Every row comes from one small tree of marks. Brackets hold a mark, then the marks that hang from it, in the order of their numbers. Every link used is in the known rows. Which tree was each row made from?
Known rows
{z727 z51}: [ 1.697  2.508  2.182  2.304  1.341 -0.773  5.365 -1.324  1.542 -2.589
  2.859  1.561 -0.950  1.749  0.267  3.012 -0.996  2.174 -1.430  0.479
 -2.044 -3.655 -0.694 -0.427 -1.383 -4.668 -1.773  3.741]
{z315 {z51 z212 z317 z481 z792}}: [ 1.130  1.536  1.351  0.719  2.231 -0.906  5.582 -1.145  1.902  4.243
 -0.597  1.187 -1.320  2.237  0.850  4.422  0.561  2.348 -1.706  1.921
 -1.539 -3.829 -1.767 -0.126 -1.441 -3.921 -1.071  2.556]
{z727 {z51 z317}}: [ 3.146  2.241  2.501  1.330  1.380 -0.649  5.312 -1.397  1.398 -1.731
  1.404  1.574 -0.933  1.683  0.717  3.299 -0.853  2.113 -1.396  0.407
 -1.743 -3.774 -0.859 -0.301 -1.439 -4.480 -1.511  3.487]
{z353 {z51 z212 z317 z481 {z792 z768}}}: [ 1.589  1.256  2.083  0.892  1.942 -0.519  5.253 -2.089  1.644  0.676
  0.091  1.542 -0.821  1.891  1.171  3.898  1.231  2.256 -2.743  2.930
 -2.455 -4.037 -2.680  0.114 -1.611 -4.235 -0.606  2.815]
{z51 z212 z353 z792}: [ 1.370  1.950  1.801  3.332  2.704 -0.879  5.274  0.886  1.876 -0.073
  2.231  1.372 -1.745  2.641  1.193  2.279  0.649  2.382 -2.541  1.465
 -1.052 -3.585 -1.707 -0.264 -1.435 -3.879 -0.925  3.452]
{z315 {z51 z317}}: [ 1.200  2.655  1.720  1.207  1.600 -0.856  5.339 -0.589  1.719  0.593
  3.005  1.415 -1.168  1.609  0.454  3.418 -0.240  2.427 -1.233  0.755
 -2.192 -3.734 -0.701 -0.343 -1.481 -4.336 -1.099  3.159]
{z463 {z768 z317 {z481 z51}}}: [ 0.701  2.041  2.504  1.567  1.723 -0.944  5.403 -1.388  1.331 -1.950
  0.299  1.172 -1.161  1.677  0.275  2.996 -0.409  1.817 -1.546 -0.733
 -1.848 -2.189  1.230 -0.572 -1.179 -4.926 -0.180  3.644]
{z792 {z51 z212 z279 z317 z481} z768}: [ 2.295  1.153  1.833  3.801  1.325 -0.352  5.495  1.113  1.543  2.146
  0.923  1.522 -0.992  0.316  1.768  4.448  0.712  2.166 -3.579  3.692
 -3.750 -4.221 -2.583  0.842 -1.624 -4.036 -1.053  2.557]
{z792 {z51 z279 z317 z353 z481} z768}: [ 2.942  2.079  1.858  3.478  2.086 -0.562  5.350  4.354  1.293  2.039
  0.996  1.575 -1.291  0.488  2.183  2.758  0.676  2.455 -2.803  2.151
 -3.766 -4.483 -2.761  0.806 -1.639 -4.039 -1.660  2.485]
{z463 {z768 z317 z481 {z792 {z51 z212 z353}}}}: [ 2.252  1.297  2.370  1.648  1.973 -0.975  5.442  1.605  1.333 -0.140
  2.468  0.901 -1.575  1.544  0.638  2.207 -0.067  1.760 -2.115 -0.846
 -2.409 -3.370  0.108  0.145 -1.327 -4.330  0.279  2.776]
{z353 {z51 z212 z317 z792}}: [ 1.638  1.683  2.399  2.250  2.030 -0.809  5.208 -3.418  1.671 -0.857
  1.286  1.524 -0.955  2.300  0.985  3.255  1.240  2.232 -2.230  1.802
 -1.436 -3.299 -1.412 -0.180 -1.557 -4.271 -0.488  3.292]
{z51 z212 z792}: [ 0.635  1.908  1.997  2.952  2.029 -0.835  5.349 -2.004  1.976 -1.504
  3.559  1.419 -1.367  2.541  0.777  3.809  0.579  2.199 -2.359  1.878
 -1.269 -3.361 -1.439 -0.368 -1.463 -4.117 -0.716  3.779]
{z315 z51}: [-0.253  2.929  1.445  2.143  1.533 -1.024  5.402 -0.363  1.855 -0.279
  4.478  1.370 -1.143  1.694  0.030  3.102 -0.392  2.458 -1.242  0.828
 -2.479 -3.564 -0.459 -0.424 -1.432 -4.539 -1.333  3.448]
{z279 {z51 z317 z353 z792}}: [ 3.638  2.561  2.350  0.762  2.922 -0.745  5.365  0.073  1.197  1.637
  0.606  1.519 -1.611  2.793  1.006  2.333 -0.379  2.412 -1.578 -0.109
 -1.138 -3.742 -1.543 -0.077 -1.493 -3.343 -1.628  3.058]
{z768 {z481 {z51 z212 z279}} z792}: [ 0.366  1.201  2.140  5.342  1.506 -1.288  5.487 -1.211  1.571  0.278
 -0.830  1.259 -1.371  1.154  1.436  3.634  0.846  1.623 -1.979  0.505
 -1.027 -1.843  0.783 -0.178 -1.370 -4.167 -0.769  3.871]
{z768 z317 z481}: [ 1.281  2.020  2.421 -0.013  1.454 -1.407  5.222 -0.642  1.542 -3.742
  4.233  1.352 -1.211  1.537  1.052  3.142 -0.397  1.933 -1.273 -1.000
 -1.364 -2.620 -0.135 -0.493 -1.519 -4.151 -0.176  3.552]
{z727 {z51 z792}}: [ 1.781  2.434  2.146  2.488  2.069 -0.846  5.441 -1.438  1.595 -1.538
  1.799  1.526 -1.035  2.445  0.317  3.404 -0.457  2.122 -1.210  0.432
 -1.761 -3.484 -0.882 -0.372 -1.413 -4.521 -2.121  3.651]
{z51 z212 z279 z317 z353 z481 {z792 z768}}: [ 2.789  1.038  1.536  4.704  2.778 -0.593  5.423  2.493  1.470  3.776
 -2.044  1.422 -1.638  1.507  2.742  3.181  1.855  2.185 -3.058  3.304
 -1.673 -4.360 -3.603  0.264 -1.506 -3.518 -1.448  2.273]
{z51 z212 z279 z481 z792}: [ 0.268  1.490  1.538  5.555  2.176 -1.261  5.529 -1.582  1.787  1.366
  0.842  1.332 -1.328  1.972  1.917  4.068  1.909  2.060 -2.321  2.653
 -0.876 -3.471 -2.544 -0.162 -1.296 -3.898 -1.602  3.184]
{z353 {z51 {z792 z768}}}: [ 0.249  2.571  2.148  2.515  2.001 -0.689  5.138 -1.553  1.613 -2.854
  4.148  1.708 -0.742  2.055  0.397  2.946  0.860  2.347 -1.987  1.770
 -3.093 -3.656 -1.602 -0.189 -1.641 -4.732 -1.245  3.581]
{z768 z317}: [ 1.245  2.508  2.472  1.316  1.379 -1.205  5.237 -0.889  1.568 -4.218
  4.758  1.619 -1.224  1.687  0.906  3.049 -0.257  2.227 -1.528 -0.193
 -1.719 -3.659 -0.788 -0.537 -1.431 -4.293 -0.396  3.931]
{z51 z212 z317 z792}: [ 2.189  1.574  2.264  1.843  2.093 -0.662  5.286 -2.174  1.828 -0.470
  1.859  1.448 -1.382  2.418  1.298  4.179  0.733  2.099 -2.468  1.798
 -0.899 -3.556 -1.625 -0.220 -1.538 -3.906 -0.381  3.485]

Write each row's tree
[ 2.710  2.489  2.026  0.221  2.155 -1.039  5.120  1.639  1.569 -0.197
  1.721  1.454 -1.631  1.886  2.045  2.212  0.225  2.419 -1.701  0.203
 -1.094 -4.305 -2.543 -0.281 -1.393 -3.957 -0.893  3.267] => {z51 z317 z353 z481}
[ 2.193  1.108  1.730  4.252  1.859 -0.675  5.556  4.145  1.415  2.436
  0.069  1.515 -1.316  0.380  1.826  2.717  0.479  2.309 -3.502  2.695
 -3.797 -4.420 -2.400  0.780 -1.531 -3.852 -1.088  2.287] => {z792 {z51 z212 z279 z353 z481} {z768 z317}}
[ 3.043  0.876  1.733  4.750  2.832 -0.597  5.369  2.537  1.405  2.588
 -1.077  1.270 -1.626  1.357  2.504  2.902  1.557  1.917 -2.877  2.572
 -1.564 -3.170 -2.134  0.206 -1.661 -3.499 -1.064  2.311] => {z51 z212 z279 z317 z353 {z792 {z768 z481}}}
[ 2.039  1.127  1.952  3.999  1.897 -0.403  5.331  2.067  1.405  1.604
 -2.337  1.445 -1.339  0.664  1.795  3.020  0.350  2.000 -3.099  2.276
 -2.385 -2.460 -0.451  0.175 -1.580 -4.123 -0.811  3.062] => {z792 {z768 {z481 {z51 z212 z279 z317 z353}}}}
[ 0.142  1.578  1.846  6.506  2.017 -0.718  5.358 -1.834  1.557 -0.313
  1.723  1.587 -0.828  1.432  1.100  3.134  1.989  2.129 -2.830  3.546
 -2.721 -3.402 -1.887  0.052 -1.560 -4.408 -1.364  3.102] => {z353 {z51 z212 z279 {z792 z768}}}
[ 1.241  1.192  1.253  1.364  2.667 -0.704  5.554  3.022  1.731  3.607
 -0.442  1.141 -1.504  1.787  0.540  2.771 -0.063  2.251 -2.162  1.456
 -2.662 -3.397 -0.830  0.030 -1.633 -3.833 -0.856  2.047] => {z315 {z51 z212 z353 {z792 {z768 z317 z481}}}}
[ 1.885  0.994  2.492  1.675  1.938 -1.269  5.417  1.201  1.492  0.182
 -2.273  1.267 -1.697  1.578  1.276  2.539 -0.172  1.819 -1.881 -1.211
 -0.967 -2.261  1.022 -0.233 -1.384 -3.862  0.069  3.544] => {z768 z317 {z481 {z51 z212 z353}} z792}
[ 1.384  1.273  1.997  6.814  2.706 -0.588  5.569  2.107  1.409  2.507
 -4.466  1.664 -1.513  1.428  1.590  2.827  1.065  2.204 -3.055  2.377
 -2.200 -2.940 -0.659  0.112 -1.406 -4.011 -1.491  3.220] => {z481 {z51 z212 z279 z353 {z792 {z768 z317}}}}
[ 3.236  1.022  1.846  3.847  1.953 -0.417  5.371  3.850  1.388  2.436
  0.501  1.295 -1.358  0.260  2.010  2.794  0.502  2.057 -3.487  2.535
 -3.366 -3.262 -1.514  0.888 -1.780 -3.803 -0.777  2.196] => {z792 {z51 z212 z279 z317 z353} {z768 z481}}
[ 0.616  2.457  2.150  2.449  2.195 -0.786  5.325  0.489  1.456 -0.813
  0.513  1.100 -1.431  1.897  0.442  1.950 -0.236  2.033 -1.766 -0.280
 -1.764 -2.279  0.786 -0.472 -1.159 -4.952 -0.710  3.692] => {z463 {z768 {z481 {z51 z353}}}}
[ 1.466  1.628  2.341  5.594  1.434 -0.981  5.273 -3.059  1.431 -0.636
  1.265  1.540 -0.877  1.066  1.599  2.719  1.720  2.076 -2.423  2.462
 -1.525 -3.346 -1.398 -0.126 -1.404 -4.296 -0.722  3.117] => {z353 {z51 z212 z279 z317}}
[ 1.613  1.116  2.197  4.294  2.196 -1.031  5.510 -1.778  1.557  1.879
 -3.398  1.323 -1.294  1.633  1.796  4.210  1.108  1.778 -2.157  1.221
 -0.707 -1.474  0.379 -0.116 -1.454 -4.007 -1.012  3.346] => {z768 {z481 {z51 z212 z279 z317 z792}}}
[ 1.916  2.347  2.385  1.365  1.622 -0.810  5.348 -0.508  1.401 -0.689
  3.925  1.160 -1.275  1.737  0.705  3.516  0.346  1.989 -1.830 -0.023
 -2.697 -4.416 -1.360  0.107 -1.302 -4.742 -0.535  3.398] => {z463 {z768 {z792 {z51 z317 z481}}}}
[ 2.315  1.016  2.256  4.710  2.126 -1.158  5.359  1.014  1.393  2.125
 -3.164  1.240 -1.703  1.168  2.195  2.723  1.017  1.764 -2.170  0.067
 -0.612 -2.135  0.387 -0.022 -1.416 -3.829 -0.705  3.328] => {z768 {z481 {z51 z212 z279 z317 z353}} z792}
[ 2.087  2.436  2.342  5.874  2.330 -0.953  5.338  1.288  1.295  0.997
 -2.646  1.687 -1.501  1.262  2.070  2.095  0.766  2.336 -1.956  0.724
 -1.277 -2.751 -0.198 -0.207 -1.325 -4.295 -1.681  3.701] => {z481 {z51 z279 z317 z353}}
[ 1.385  2.557  1.997  0.370  2.250 -1.058  5.569 -2.250  1.481  0.857
  1.888  1.434 -1.237  2.839  0.528  3.703 -0.401  2.258 -1.450  0.430
 -1.494 -3.652 -1.852 -0.184 -1.398 -3.624 -1.887  3.339] => {z279 {z51 z481 z792}}
[ 0.997  2.176  2.275  2.019  2.030 -1.267  5.226  1.450  1.586 -0.834
  0.370  1.297 -1.645  1.791  1.178  2.231 -0.102  1.975 -1.317 -1.431
 -1.140 -2.195  0.905 -0.298 -1.436 -4.272 -0.823  4.078] => {z768 {z481 {z51 z353}} z792}
[ 2.840  1.506  1.887  4.188  2.048 -0.940  5.458  2.213  1.520  3.264
 -0.365  1.351 -1.498  0.920  2.336  2.720  0.958  2.340 -2.932  2.040
 -2.129 -3.969 -2.192  0.585 -1.449 -3.783 -1.218  2.486] => {z792 {z51 z212 z279 z317 z353 z481}}
[-0.063  1.843  1.986  1.886  1.252 -1.066  5.285 -2.979  1.829 -1.212
  2.601  1.432 -0.873  1.710  0.755  2.901  0.740  2.330 -2.408  2.029
 -1.829 -3.596 -1.764 -0.304 -1.349 -4.491 -0.530  3.385] => {z353 {z51 z212 z481}}
[ 1.536  0.971  2.039  4.059  1.881 -0.668  5.467  2.458  1.339  0.817
 -2.342  1.474 -1.327  0.590  1.503  2.733  0.108  1.976 -2.833  1.565
 -2.535 -2.437 -0.065  0.058 -1.495 -4.079 -0.633  2.995] => {z792 {z768 z317 {z481 {z51 z212 z279 z353}}}}
[ 1.697  2.061  2.236  4.703  2.945 -0.918  5.427  0.413  1.203  1.640
 -2.482  1.103 -1.512  1.939  1.458  2.441  1.093  1.836 -1.563  0.070
 -1.203 -2.146  0.299 -0.272 -1.213 -4.593 -1.293  3.077] => {z463 {z768 {z481 {z51 z279 z317 z353 z792}}}}
[ 1.249  2.421  1.531  1.307  2.752 -0.741  5.219  3.048  1.739  0.021
  2.293  1.513 -1.529  2.278  1.436  2.615  0.480  2.543 -2.147  1.449
 -2.369 -4.419 -3.088 -0.047 -1.547 -4.112 -1.558  3.223] => {z51 z353 z481 {z792 z768}}
[ 1.491  1.651  2.150  3.682  1.993 -0.854  5.363  2.882  1.219 -0.316
 -1.401  1.584 -1.312  0.669  1.535  2.521  0.033  2.046 -2.132  0.629
 -2.695 -2.485 -0.009  0.000 -1.510 -4.215 -1.034  3.250] => {z792 {z768 z317 {z481 {z51 z279 z353}}}}
[ 0.798  2.785  2.170  3.498  2.832 -0.911  5.286  1.043  1.672 -0.005
 -1.200  1.655 -1.588  2.564  0.914  2.258  0.157  2.536 -1.737  0.176
 -1.456 -2.650 -0.076 -0.334 -1.379 -4.429 -1.657  4.177] => {z481 {z51 z353 z792}}
[ 1.579  1.470  1.448  5.030  1.828 -0.526  5.477  3.932  1.617  2.478
  1.347  1.451 -1.336  0.497  1.728  2.764  0.648  2.404 -3.665  3.418
 -3.896 -4.327 -2.652  0.802 -1.562 -4.032 -1.474  2.514] => {z792 {z51 z212 z279 z353 z481} z768}
[ 1.361  1.804  1.890  0.729  1.339 -0.793  5.612 -2.652  1.609  1.163
  1.889  1.347 -1.191  2.041  0.396  3.611 -0.830  2.210 -2.471  1.679
 -1.548 -3.826 -1.764 -0.145 -1.299 -3.547 -0.989  3.225] => {z279 {z51 z212 z481}}
[ 1.527  1.813  2.534  0.177  1.423 -1.595  5.262 -0.373  1.458 -3.719
  4.404  1.307 -1.373  1.608  1.183  3.229 -0.068  1.762 -0.979 -1.953
 -1.196 -2.925 -0.094 -0.427 -1.505 -4.002 -0.010  3.735] => {z768 z317 z481 z792}
